Known rows, with every step that occurs
U, Q, Y: [ 19.8  -6.6 -23.9  15.6  -4.0  14.4  21.6 -16.2  13.0  -5.6   8.7 -38.3
  30.9   6.7 -12.0 -21.6 -16.6 -12.8  -6.6  24.3 -19.8   2.4]
Q, Y, P, U: [ 17.5  14.7  20.9  22.2   3.9   0.3   0.2   2.3  26.3  -4.5  47.3  -5.4
  10.2  12.4 -18.2   0.5  -9.7  -6.4   5.5 -16.2 -28.0  -5.8]
E, Y, P, K, Q: [-47.8 -12.7   3.8  -1.1 -21.5 -26.7   2.4  32.9 -15.0  17.7 -11.7  22.8
 -35.2 -16.1   4.0 -12.4 -12.4   5.5   2.1 -24.5  30.9  13.0]
T, P: [ 10.4  14.7   5.6  50.1   0.6  12.5  -2.1 -26.2 -28.9  22.0 -11.7  -2.8
   3.1  -8.2   6.1   7.5  -4.6 -16.6  -1.6  63.6  -1.2   9.6]
Y, P: [ -3.8  24.9  11.3  73.8  -1.1   7.9  -6.1  11.9 -12.7  23.0   8.1  -1.0
   8.9  -2.7  -0.3   8.4 -11.5 -11.5   2.7  10.8   1.2 -18.3]
E, K, Q, T, P: [  6.5 -40.5   0.8   3.0  -7.7  -1.6  -8.0 -32.5 -24.8 -14.6 -31.6  37.8
 -34.3 -32.6  11.7  27.4  34.8   9.4  36.4  38.7  29.1  10.1]
K, Q, Y, P, U: [ 18.9  13.1  16.9   1.2  -6.6  -0.5  16.9   7.3  25.5 -18.4  31.6  25.6
 -10.6  11.8 -20.3  -3.3   2.3   0.8  16.8 -18.6 -10.1  -7.0]
T, E: [ -2.8  10.3  -1.8  33.7  20.2  33.7  -3.4 -21.1  -6.6  13.5 -13.7 -28.3
  31.0  16.1   9.2 -15.6  -3.9 -17.2 -27.6  26.0  19.9  -2.9]
U, E, K, Q, T, P: [  8.1 -14.7 -10.4 -16.0 -10.4 -14.8 -18.1 -20.0 -25.0 -11.9 -42.8  31.8
 -25.8 -27.4  18.9  36.2  31.5  15.5  33.7  36.8   5.1   5.1]
T, Q, Y: [  4.5   3.6 -12.9  21.3  -3.7  14.5  17.4 -11.7   8.3  -3.2   9.2 -30.6
  43.9   7.7 -11.7 -31.0 -30.5 -16.3  -2.9  30.9  -6.6  -0.7]
P, U, E, Y: [-14.7  12.2 -14.5 -42.2  -2.2  -6.3   1.9  22.7   8.6  18.8   5.1 -29.1
  15.6  36.5  -4.6   0.5 -14.1 -12.6 -38.9 -22.2 -39.3  26.3]
U, Q, Y, P, K: [  2.5  -0.8   1.0  12.3   4.4 -13.5   2.8   3.3   1.6   1.4  20.6 -13.5
   5.3 -20.1  -2.9 -14.3 -15.9   5.9   2.9  -3.2 -10.7 -10.4]
U, E, Y, P, K, Q: [-45.9  13.2  -7.0 -19.8 -22.7 -39.4  -7.7  46.8 -16.2  20.5 -22.7  17.0
 -25.9 -10.4  10.9  -3.1 -14.7  12.9  -1.0 -25.7   6.7   6.7]
E, Y, P, U, Q: [ -9.1   0.0   6.8  -8.6  10.7 -20.0  -4.6  21.5   9.1  26.9  17.0  18.9
  -9.0  29.1  -8.5   4.6  23.4 -13.2 -26.8 -35.6 -27.8  23.1]
Y, P, U, Q, T, E: [ 38.8  17.4  27.7  -0.3  47.5  20.3 -32.7 -35.6  26.0  -1.0   5.9  13.2
   4.4  27.7  10.4  11.4  58.0  -1.5 -19.7 -14.0   1.5  -7.4]
T, P, K, Q: [  1.4   1.8   5.5  -8.4  -0.9   4.7  14.5 -14.9 -44.1   6.9 -23.4  19.2
 -26.6 -28.2   9.5  -1.3  -6.6   4.0  -1.0  48.8  26.3   5.5]
E, K, Q, Y: [-16.1 -49.0 -25.3 -10.1 -21.3  -4.5  26.9   8.2  -2.9 -25.7   0.1   1.2
  -0.3 -16.2 -12.8  -7.5 -11.5   3.8  25.0  -2.2   7.7   3.1]
Q, Y, P, U, E: [ 18.1  39.9   9.5   3.3   1.7 -13.2  -9.1  14.4  27.1  -1.3  36.2 -12.0
  17.8  18.7 -11.0   8.0 -11.2   1.0   2.3 -18.6 -51.6 -11.4]
P, K, Q, Y: [ -1.8 -16.3 -12.7 -24.6 -16.6  10.6  33.6  -2.4  -1.6 -20.4   2.9 -24.7
   2.2 -18.0  -8.3 -29.7 -40.9   7.3   4.0   9.8  19.0  -3.5]
K, Q: [  4.9   7.1 -12.9  17.5 -10.8  28.9  29.8   3.8 -17.3   0.4 -16.1  -3.1
   5.8   4.6  -4.9  -9.1 -16.2  -9.4  -5.5  21.6  18.4  -8.9]

Rows
[ 12.0   9.2   7.1 -34.5  -2.9 -14.7 -31.1 -31.5  14.9   9.4 -11.0  -5.8
 -13.1  15.7  10.5  20.0  21.3  -3.9  -7.2  18.0 -27.3  40.2]  Q, T, P, U, E, Y
[ 15.0   1.7   4.5  30.8  17.2  44.4 -20.1 -50.4  14.1  -2.4 -17.9 -37.1
  25.1   9.6  15.6  -8.7   8.7  -9.0 -11.2  26.9  33.9  -6.0]  Q, T, E
[ -6.6  -2.5   2.5 -18.6   6.3 -35.6 -14.1  32.7  12.3  -8.1  38.0   5.8
   7.0   1.4  -9.4  26.1   3.6  10.1  13.5 -41.8 -52.6  -7.6]  Q, Y, P, U, E, K
[-37.7  25.9  -7.4  39.5 -21.7 -31.1 -23.4  33.9  -0.4  34.8 -10.8  -5.9
   2.9   7.4   6.9   4.5 -12.0  -7.9  -0.9 -11.5 -20.0   9.0]  U, E, Y, P
[  9.4  -9.5  13.7 -12.4   8.6  -9.2 -20.7  -7.9  30.4   9.0  12.8  10.5
 -15.9  22.2  -2.3  12.3  36.6  -4.7  -9.8 -35.1 -12.9  21.8]  E, Y, P, U, Q, T
[ 13.7   9.4  -2.6  50.2  -4.8  -7.2   1.0  -3.8  13.8   3.7  16.9  -5.9
  14.0  -2.0  -9.5  -8.8  -1.8  -6.6  13.9   9.9 -20.1  -8.1]  U, Q, Y, P
[-11.9   9.2  11.3  17.6   4.5 -14.9  -2.8   8.7  -3.1   5.2  20.9  -6.5
  17.1 -18.1  -3.0 -22.6 -29.6   2.3   5.6   4.3   3.4 -14.4]  T, Q, Y, P, K
[  7.3 -11.2   4.9 -29.2  15.1  34.4  -3.1 -38.1  -0.8 -18.4 -31.1 -14.1
  -3.4  -8.6  19.5 -17.8   5.9  11.5 -10.8  12.2  60.5  -7.9]  P, K, Q, T, E
[  1.8 -21.2 -23.1 -73.9  -3.3 -15.0  21.8  24.4   7.8 -30.2  14.5   3.6
   4.9   9.5 -14.9   8.8  -0.5  11.3   4.7 -29.6 -35.3   4.6]  P, U, E, K, Q, Y
[-44.0   2.6   9.8  52.9  -0.3 -14.7 -31.5   2.4   7.9  31.9 -12.3   6.4
  -0.9  13.1  11.5 -14.7  11.9 -14.3  -9.1  -8.1  22.2  18.6]  T, E, Y, P
[-22.2 -33.8  -4.9  25.9 -22.0 -25.6   5.8  22.9  -0.2 -16.9   9.8  33.9
 -17.8 -25.4 -10.4   5.0   3.3  10.0  45.4 -16.7   7.8  -8.1]  E, K, Q, Y, P
[ 44.2  15.2  21.8   4.3  27.5  16.9 -13.7 -16.7  17.9  -0.3  19.3   8.5
  -1.5  16.2  -2.8  23.4  34.4  -1.8  -8.2 -14.0 -16.4 -11.6]  Y, P, U, Q, T
[  9.5  -5.3 -17.3  13.5 -25.9  17.3  32.6  -9.0  11.8 -19.6   0.1 -15.3
  10.7  -0.5 -14.3 -24.6 -26.3  -5.5  14.4  22.1   9.3  -1.2]  K, Q, Y
[ 23.4  -3.6  -4.9  13.2 -13.0  39.3  13.1 -26.0   4.3 -15.5 -21.1 -10.6
   0.7  -2.2   0.2  -0.8  -3.6  -1.9  10.2  23.9  32.0 -10.4]  K, Q, T
[-14.4  14.6  16.2  35.0   7.6   2.4  -5.2  18.4 -26.4  21.0   9.9  -9.9
  -0.3 -20.9   5.2   3.6 -25.5   0.9  -7.8  -2.0  10.8 -20.8]  Y, P, K
[ 15.7 -18.5 -10.1 -73.9   9.0   6.0   1.8   7.2   0.0 -26.1  -7.9   9.4
  -5.9   8.2   1.2  32.7  22.8  14.8   0.2 -28.9 -13.4  -5.2]  P, U, E, K, Q, T
[-19.9 -37.2 -20.6  -5.3  -6.1   7.4  25.1  21.7 -31.0  -4.7 -14.4  15.5
  -4.2 -11.7  -4.1   8.3  -0.6  -0.6   4.9  -2.1  15.9  -3.0]  E, K, Q
[ 36.3  -3.7 -10.0 -31.9  16.0  17.4  26.7 -14.1  23.0 -12.2  31.8 -28.8
  27.9  27.1 -20.8 -12.9  -4.3 -11.3 -24.6  -0.9 -39.9   8.8]  P, U, Q, Y
[  6.1  -9.8   1.8 -12.9 -15.2  -6.9  17.0 -28.1 -16.3 -12.4  -8.4   5.7
 -21.3 -31.3   0.2 -18.0 -17.3   6.7  19.7  49.4  17.2  13.3]  T, P, K, Q, Y
[-48.3  15.4  -3.5   1.6 -13.4 -37.7 -23.0  40.7 -13.8  33.6  -6.9 -14.1
  -6.8 -10.8  12.8  -0.9 -25.0   4.7 -11.5 -24.0 -10.5   7.3]  U, E, Y, P, K
[ 29.6  -0.4  -6.5  11.9  28.1  38.7 -16.0 -52.6  13.3  -3.0 -25.3 -28.0
  26.2  15.7  16.6  -8.8  28.6  -8.6 -21.0  26.7  20.2  -2.5]  U, Q, T, E
[  0.5   4.8  26.5   5.6  15.0  13.1 -24.3 -24.9   0.5  -9.0 -23.3  17.8
 -21.1 -17.4  22.5  -4.1  20.3  17.8   9.6  -2.7  60.2 -19.8]  Y, P, K, Q, T, E
[ 20.4  38.6   5.6 -16.2  -7.9 -15.0   6.3  19.5  24.1 -14.4  20.5  19.8
  -2.0  16.9 -12.3   4.3   0.7   8.1  13.3 -20.3 -34.4 -11.7]  K, Q, Y, P, U, E
[-53.6  -7.7  13.7  14.3   8.7 -21.8 -31.3   8.2  -7.0  30.2  -8.8  -3.7
  -9.0  -4.3  19.0 -19.7  -1.5  -3.2 -19.7 -21.1  33.5  17.0]  T, E, Y, P, K
[ -8.4   6.7   2.7 -34.8  10.1 -25.4  -2.4  51.2 -18.2  -0.4   6.4  50.2
 -17.9   5.7  -2.2  38.2  25.9  13.9   3.6 -44.4 -27.4 -14.2]  Y, P, U, E, K, Q
[ 12.4 -14.3  -0.6 -24.5  -4.4  31.6  14.6 -19.3  -8.9 -16.7 -18.8 -19.6
  -9.3 -20.1   6.7  -6.6 -17.0  11.8   1.1  10.9  41.8 -11.7]  P, K, Q, T
[ -2.9  -9.4 -18.6 -69.9   9.9  -3.2  19.7  36.7 -19.7 -10.0  -2.1  17.1
  -0.6  13.7  -4.6  24.9  10.1   7.1 -16.3 -29.9 -26.3  -3.9]  P, U, E, K, Q
